Known rows, with every step that occurs
vavo-lekur: [ -2   0   7  -1   9  17  -8  -5   2 -17  17  -6  -5 -10 -12  19 -14 -10
   1   9  -4   0  -9   5  12  13 -19  20  17   0   0  -4  11   8  18  -4
   5   6 -20  21  -3   7  -5  24  20   0 -19  -2   4 -16  10  -6  -5  26
 -12 -18   3 -11 -25 -15]
pubud-vavo-lusu: [  5  -9   2   2  21  17  -9  -9  37 -29  18  -4 -22  10 -14   4  -3   7
  -4  -4 -10   0  -7   7  -9   8 -23   7  18 -11 -15 -12   2   5  23   4
  -4  13  -5  41   7  -6  -1  22  -7  -3 -14   0  14  -8   3 -27  -1  16
 -21  -4   1   3 -24 -29]
vavo-pubud-fuleda: [  8  -8  -3 -15   7  18  -2  -8  14 -35  25 -11 -18   4  -7  17   7   5
 -18  -2   1  18 -29  -7   0  15 -20   4  15 -18 -25  -2   7   1  29 -13
   3  13 -16  16   7 -18  -2  18   0  -7 -25   3   4  -6  -5 -16   0  19
 -13   5  11  -9  -7 -46]
lekur-fuleda-pubud: [  6  -4 -20   1   3  14 -32 -11  27  -9  27  11  -7   5  -6  -1   6   6
 -11  -5  -6  -6 -17 -22  10   7 -12  23  -2   2 -13  -5  14  12   5  -4
  16  12  -3  24   3 -14  -8  21  -6   7 -27   8  10 -21  13  -1   3   0
  -1   0   9 -12 -27  11]
fuleda-pubud: [  5  -6  -9  10   0   0 -15 -24  14 -12  11  -3 -15  -6  -9   2  -9  14
   3 -11  -5  -5  -6 -15  -5  17 -12  34  -4   6 -16  11   5  17  19   4
  14  -1 -17  21   5   3  -6  18   1   1 -22   4   3  -7   2 -12  -5   8
   5  -7  -4  -8 -12 -16]
lekur-vavo: [-16 -14  -4  -1   7  29 -19 -13  12   4  17 -16  -4   2  -2  -1  11   6
  10   2  -7  11 -17  10  12   0   0   3  -4   4  -1 -10  11  17   1  -4
   6   0 -10  35   3  -6   2  24  -2   6  -9   5   9 -14  17 -11   4  10
 -29 -12  -3  -9 -30   3]
fuleda-pubud-vavo-dafav: [  5 -10  -6   5   7   0 -25 -15  23 -29  18  -7 -15   2  -6   5 -11  18
 -11 -12 -10 -14   5 -13  -9  28 -13  21   7  -1 -17   2   1  15  28   7
  13  -3 -19  35   2   5 -10  16 -13   3 -14   1  12  -3   4 -18   2  11
   4  -9  -3   7 -21 -16]
toraza-vavo-pubud-fuleda: [ -4   5  -3  -1   1  18   3 -19  -4 -31  25 -11 -18  -8  15  15  -3  -1
 -16  -6  -1   4 -14   4   4  -9 -16   6   7  -6 -10  -3  10   6   1  -7
  10  10  -8  32  18 -13  12  26   4 -17 -24  10  10  -2   0 -13  -9  19
 -24   7  10  -8  -8 -53]
dafav-vavo-toraza-fuleda-lekur: [-26 -10   2   6  -9  25  -8 -19  -3 -20  11  -3 -20 -16  10   9   0   3
  14  13   0   3  10  15   3   1  -5   0  15  13  18   9  -5   6   6  12
  14   8 -19  30   2 -12   3  31  14 -12 -47   6 -14 -16  13 -11 -11  36
  -8 -14 -12  -9 -32 -46]
dafav-vavo: [-14 -11   7   8  -2  19  -6 -13   5  -9   6  -1 -22  -7   1   6  -1   4
  13   3   1  11 -12  14   3  -7   0   3   6   7  15   3  -5   7  -6   7
   8  12 -14  24   8 -14   3  29   0  -1 -29  10   0 -15   9  -8  -3  22
  -2 -11 -10 -20 -23 -31]
pubud-vavo-lekur: [ -3  -6   5  -1  13   8 -12   0  20 -31  18 -15 -10   5 -16  15  -7   7
  -4   1 -11  -9  -9   5   1  15 -24  10  24 -10  -5 -15   7  10  23  -5
   5   9 -10  29  -1   4  -4  21  -1   4  -9  -4  13  -8   9 -18   2  16
 -19  -4   1   4 -29 -16]
fuleda-lekur-vavo-lusu: [-11  -4   1  -5   0  21 -10 -20  25 -16  17  -4 -13   6 -18  -3  13  -5
  18  -4  -9   1   6  13   9   4 -14  14   1   9   2   4   8  10  17   3
  10   1 -10  31   7  -6   0  23  -2   6 -27   0 -10 -18  33 -33  -8  21
 -20 -27 -22 -11 -41 -24]
pubud-fuleda-toraza: [ -7   9   1  -2   2   2 -11 -17  23 -30  18 -18 -28   1 -11   4  13  15
  12  -9 -12  -3  -4 -12  -7  16 -22  12   7 -16 -23  -7  -4   3  18 -17
  14  -1  -7   6   5 -20  -3  16  -1   0 -25   9  -7 -15 -11  -3   5  22
 -24 -13   1   2 -15 -48]
pubud-fuleda-lekur: [ -7   7   6  -5  -7  -1 -16 -16  27 -29  26 -13 -21   8 -23   9  15  14
  11 -13  -7  -8  -7 -13  -9   8 -26  14  12 -14 -18  -6  -5   8  21 -23
  14   4   1   6   3 -21   4  16  -3  -4 -30   4 -14 -10  14 -17   2  21
 -13 -11 -18  -9 -19 -47]
lekur-fuleda-pubud-vavo-toraza: [  5 -10 -19  -3   6  11 -30  -7  37 -20  31   6  -9   8  -5   3   5  12
 -14  -4  -8 -16 -10 -21   7  14 -17  15   8  -1 -16 -10  15  11  13   0
  15  11  -5  34   1 -12 -13  22  -9   5 -24   5  14 -19  14  -7   4   4
  -8   5  12  -2 -35   6]
dafav-vavo-lusu: [ -5 -11   7   6  12  27   0 -16  14 -21   6   8 -25  -8   0   5  -4  -6
   5   6   0  15  -6  19   3  -1   0   0  10   8   9   9  -5   0   1  18
   1  14 -19  38  13 -12   2  34   1  -8 -34   8  -3 -17   6 -14  -8  28
  -5 -16  -6 -23 -25 -42]
dafav-vavo-toraza-fuleda: [-24 -12   0   7  -3  27  -8 -17  -5 -15  14  -4 -19 -18  14  10  -3   3
  10  13   1   6   3  14   2   1  -1  -2  14  11  15   6  -5   5   2  12
  12   9 -21  34   3 -11   3  31  15 -13 -43   7  -8 -15   6  -6  -8  35
  -9  -9  -3 -10 -26 -42]
toraza-vavo-pubud-fuleda-lekur: [ -6   7  -2  -2  -4  14   4 -20  -1 -34  24 -11 -19  -7  10  14   0   0
 -11  -7  -2   2  -8   5   4  -9 -19  10   6  -3  -7  -1  10   7   3  -8
  12  10  -7  30  18 -13  12  26   3 -15 -28   8   3  -2   7 -18 -11  21
 -22   4   2  -8 -14 -57]
dafav-vavo-toraza-fuleda-pubud: [-20 -14  -4   9  -4  21  -8 -20  -3 -19  11  -3 -17 -21  14  10  -7   5
   7  11   0   2   6   9   1   9   0   3  11  15  13  12  -6   7   7  16
  14   5 -24  35   3  -8  -1  31  12 -13 -43   6  -9 -13   5  -7  -9  31
  -4  -9  -5  -9 -28 -41]
vavo-toraza-fuleda: [-16  -6  -8   4  -3  30 -15 -19  -4  -7  27  -7 -13 -14  10  10  -5   2
   6  15  -2  -1   5   2  -2   9 -15  12  14   4  -7  -4   4   8  20   3
   8   5 -17  33  -5  -6   4  21  32 -18 -38   1  -4 -13   0  -6  -8  34
 -20 -10   8   8 -19 -32]
vavo-toraza-fuleda-pubud: [-11  -7 -12   7  -3  21 -16 -23  -3 -13  25  -6 -12 -18  10  10  -9   7
   3  10  -3  -5  11  -6  -5  17 -15  19  11   8 -11   5   5  10  24   7
  13   1 -21  35  -4   0  -1  21  28 -17 -38   1  -6 -11  -2  -8  -8  30
 -13  -8   7   7 -20 -30]
lekur-vavo-pubud-fuleda: [ -7 -17  -7 -16  13  29 -10  -9  15 -22  24 -21  -4   5  -2   8  15   4
 -10   2  -5  18 -26   5  12  12  -4  -8   4  -8 -13  -7  13   8  16  -9
   6   3 -16  32   5 -11  -2  24  -8   1 -13   3   6 -11  12 -15   4  13
 -30   0   6 -10 -26 -17]

Rows
[-13   9   5  10   0  27 -16 -17 -10 -12  26  -4 -16 -13  22   9 -14  -6
 -11  -4  -5  -8   7  14   5 -11  -9   9   4   6   2  -8   4  12 -13   4
  10   1 -13  45  11  -9  14  24   9 -13 -18  11  16  -6   5  -5  -8  26
 -16 -19   3   0 -16 -30]
toraza-vavo-dafav
[-20  13 -11  15 -15  22 -24 -27  -9  -2  14  -8 -10  -6  -4  -7  11   0
  14   3 -14   8   5  -2  -2  -4 -17  29   7   1   6   2  -4  18  16 -14
  13  11   6   9   1 -11  12  15  17  -6 -49   0 -17 -11  12 -10  -9  22
  -5 -11 -18   3 -17 -29]
toraza-fuleda-lekur
[-12  14  -1   2   0   3  -7 -22  16 -32  22 -19 -28  -5   0   4  10  14
   8 -10 -13  -9   2  -8  -5   7 -22  10   4 -11 -19  -6  -2   3   6 -15
  18  -3  -5  13  12 -18   2  20   1  -5 -25  12  -5 -11 -10  -4   1  22
 -30 -11   3   3 -15 -57]
pubud-fuleda-toraza-vavo
[-27   6 -11  10 -10  31 -32 -24  -9  -3  20 -10  -3  -7   2  -8  13  -5
   6   6 -16   7  10   5   4   2  -7  18   5   4   9   0  -4  19  14 -10
  15   3   0  22  -2 -10   9  18  11  -3 -43  -1 -16 -12  19  -9  -6  24
 -10 -18 -20   6 -28 -18]
toraza-fuleda-lekur-vavo-dafav
[-12  12   4   9   3  17  -2 -16 -11 -17  19  -8  -9 -18  11  15 -17 -10
  -4   3  -5  -8  -1  13  14  -9 -16  18   8   8   7  -4  12  11  -6  -1
  11   4 -10  37  12   4  10  31  19 -13 -20   7   8 -10  10  -5 -14  24
 -23 -10   4  -8 -20 -31]
toraza-vavo-lekur
[-17 -14   1  -4  11  38 -29  -7   9  -1  26 -12  -2   1   5   2   4  -3
  -5   5  -9   6  -6  13  12  11   4  -5   0   4  -2 -12   7  15   4   2
   5  -6 -22  44  -3  -6   1  21  -4   5  -8   5  12 -15  17  -8   6  19
 -22 -26  -2  -2 -35   3]
lekur-vavo-dafav
[ -5  -9   6   0  10  19 -26   0  23 -24  26 -11 -17  11  -3  10  -3  11
 -10  -4 -11  -9  -3   5  -7  14 -18   2  20 -12 -10 -20  -3  11  19  -1
   4   7 -12  38  -3  -8  -1  14 -12   4  -7   1  19  -6   5 -17   7  18
 -12 -12   0  13 -26 -16]
pubud-vavo-dafav
[ -7 -17   2  -4   6  13 -10  -4  27 -26  24 -15 -20   7  -4  14  -3  18
   5   0  -5 -12  -3   4  -8  12 -25   3  21  -8 -13 -18   6   7  23   2
   6   8 -12  38  -2  -3  -2  19   0  -4 -12   0  15  -6   6 -23   3  20
 -28  -1   6  11 -29 -26]
pubud-vavo-toraza
[ -9  10 -13   2   2  27 -26 -11  18 -13  30   6 -17   0  13  -5   8  -5
  -6   0 -13  -6   4  -5  19  -2 -15  12   0   1  -2 -13  17   4  -9  -1
  19   8  -5  30   8 -21  -5  21  -1   9 -28  14  12 -27   6   5  -1  14
 -23 -17  16   4 -34  -9]
lekur-fuleda-toraza-vavo-dafav
[  5 -11  -8   8   6  -7 -16 -19  25 -25  12 -10 -16   2 -12   3  -6  23
   0 -14  -9 -11  -4 -14 -10  20 -17  27   4   0 -17   4   3  16  25   2
  15   1 -11  27   4   4  -7  18 -11   3 -16   2   9  -3   3 -20  -1   4
   0   2  -5   1 -18 -17]
fuleda-pubud-vavo
[ -8 -12   4  -8  -2  16   2 -12  10 -40  11  -5 -23  -3  -2  15   8   4
  -3   0   2  15 -14   8   5   8  -7  -5  14  -3   7  11  -3   0  12   2
  11  14 -20  19  10 -20  -1  28  -8  -3 -38   6  -8 -10  10 -19  -5  26
  -2  -3  -9 -20 -24 -56]
dafav-vavo-pubud-fuleda-lekur
[ 12 -10  -9   7  15  -1 -12 -21  33 -32  12  -2 -17   0 -14   3 -10  13
  -7 -12 -10  -9   2 -11 -11  24 -17  25   6   1 -20   8   3  11  30  10
   8   2 -14  37   7   6  -9  21 -10  -2 -19   1   8  -5   2 -25  -3   9
  -2  -2  -2  -1 -20 -23]
fuleda-pubud-vavo-lusu
[-13 -11  -5   2   4  17 -17  -9  16 -23  26 -16 -15   1   1  10  -1  16
   0   5 -10  -9   2   2  -9  11 -23   5  22  -8  -9 -17   2   9  25  -2
   8  10  -7  37  -3  -4   1  19   6  -9 -23  -2   8  -7   2 -18   0  22
 -25   4   5  17 -25 -27]
pubud-vavo-toraza-fuleda
[ -4   4 -15  -1   2  24 -24  -8  26  -8  25   5 -18   7  -2  -6  17   1
   5   0 -12   2  -7 -10  16   3 -17  18   1  -2  -7 -12  16   4   0  -4
  16  12  -2  17   5 -21  -9  18  -2  16 -29  11   9 -29   5   3   4  10
 -21 -13  13  -1 -33  -1]
lekur-fuleda-toraza
[-11  -8   4   1   7  22 -12  -3   7 -22  14   4  -8 -10  -1  14  -5  -6
  -3  11  -2   4 -11  11  20   4  -1   1  16   8  20   1   5   3  -3   6
  11  13 -18  27   4  -9  -6  34   3   3 -33   5  -1 -23  20  -1  -4  24
  -4 -12  -3 -24 -38 -18]
dafav-vavo-lekur-fuleda
[-22 -17 -13  -1   6  30 -21 -20   5  -6  23 -18   1 -10   9   3   5   6
   3  11  -7   2   1   5   9  14   0   3   1  11  -3  -3  12  15  13   5
  12  -7 -20  45  -3   0  -1  27  12  -7 -23   3   1 -14  14  -9  -3  20
 -30  -9   3   2 -35  -7]
lekur-vavo-toraza-fuleda-pubud
[-10   5 -18  16   1  11 -27 -24  -6 -18  13 -13  -3 -13  -1  -1  -4   8
  -7   3 -17   0   4 -12  -5  18 -12  30  11   0  -5   4  -3  19  25  -9
  14   5  -2  22   0   5   1  19  10  -8 -40  -3  -7  -5  -1  -5  -6  15
  -1   4  -5  10 -14 -19]
toraza-fuleda-pubud-vavo-lekur
[-13  -7  10   3   6  19  -2  -8  -1 -23   6  -2 -13 -15  -2  16 -10  -6
   6  11   0   7  -8  17  13   5  -2   4  14  10  20   6   0   5   1   8
   9   9 -24  25   3  -3  -3  33   7  -1 -31   4  -4 -17  14  -6  -7  29
  -2 -16  -8 -22 -30 -29]
dafav-vavo-lekur
[-10   5 -20  19  -5  16 -28 -31 -11  -4  12  -9  -6 -15   3  -7  -1   7
   1   1 -12  10   0 -14  -5   8  -9  34   1   3  -7   9  -4  21  16  -9
  15   5  -2  17   2  -3   6  18  15 -10 -45   2  -9  -6  -4  -1  -8  14
   3  -1  -5   3  -5 -19]
toraza-fuleda-pubud
[-13  -4   2   0   6  20  -8  -6   9 -27   9   3 -14 -11   2  10  -3  -8
   1  12  -6   2  -3  10  22   8  -3   3  13  10  21   4   6   1  -2   8
  15  10 -21  25   5  -9  -9  33   2   6 -35   6  -3 -26  14   0  -4  26
  -7 -17  -1 -18 -40 -22]
dafav-vavo-lekur-fuleda-toraza
[  7  -7  -6   5   9  -8 -15 -15  21 -34  13 -10 -10  -3 -15  10 -13  14
  -7  -8 -11 -16   1 -13  -3  29 -19  28  10   1 -13   6   7  14  30   3
  13  -1 -18  28   1  12 -12  20  -5   3 -17  -2   7  -5   7 -18  -3   9
   0  -1  -3   0 -24 -16]
fuleda-pubud-vavo-lekur
[-14   1   4  -9  -4   4 -18 -15  29 -27  25 -19 -15   9 -22   7  21  14
  11 -11  -9  -6  -8  -8  -3   9 -20   5   8 -11 -15  -8  -2   9  18 -21
  15  -1  -1  13   2 -19   4  20  -8  -2 -25   3 -13 -12  21 -17   5  19
 -22 -11 -18 -10 -28 -37]
pubud-fuleda-lekur-vavo
[ -9  10  -6   3  -1  17   8 -25  -2 -27  10 -11 -29 -10  17   0   0  -1
   9  -2 -11   9  11   9   9   2 -19  20  -3   4  -1   6  14   2   4   5
  17   2 -18  23  17  -7  -2  20   6   5 -27  10   6 -14 -12 -12 -11  23
 -30 -18  12   8 -18 -50]
fuleda-toraza-vavo-pubud
[-22   4 -16   6 -10  29 -22 -26  -9  -7  15 -13  -3  -6   0  -7  16  -4
   7   7 -14  16   1   4   6   1 -11  20   5   3   6   4   1  18  17 -12
  13   8   2  18   2 -10   8  18  11  -2 -45  -2 -17 -12  16 -14 -10  19
 -12  -7 -15   3 -24 -24]
toraza-fuleda-lekur-vavo-pubud
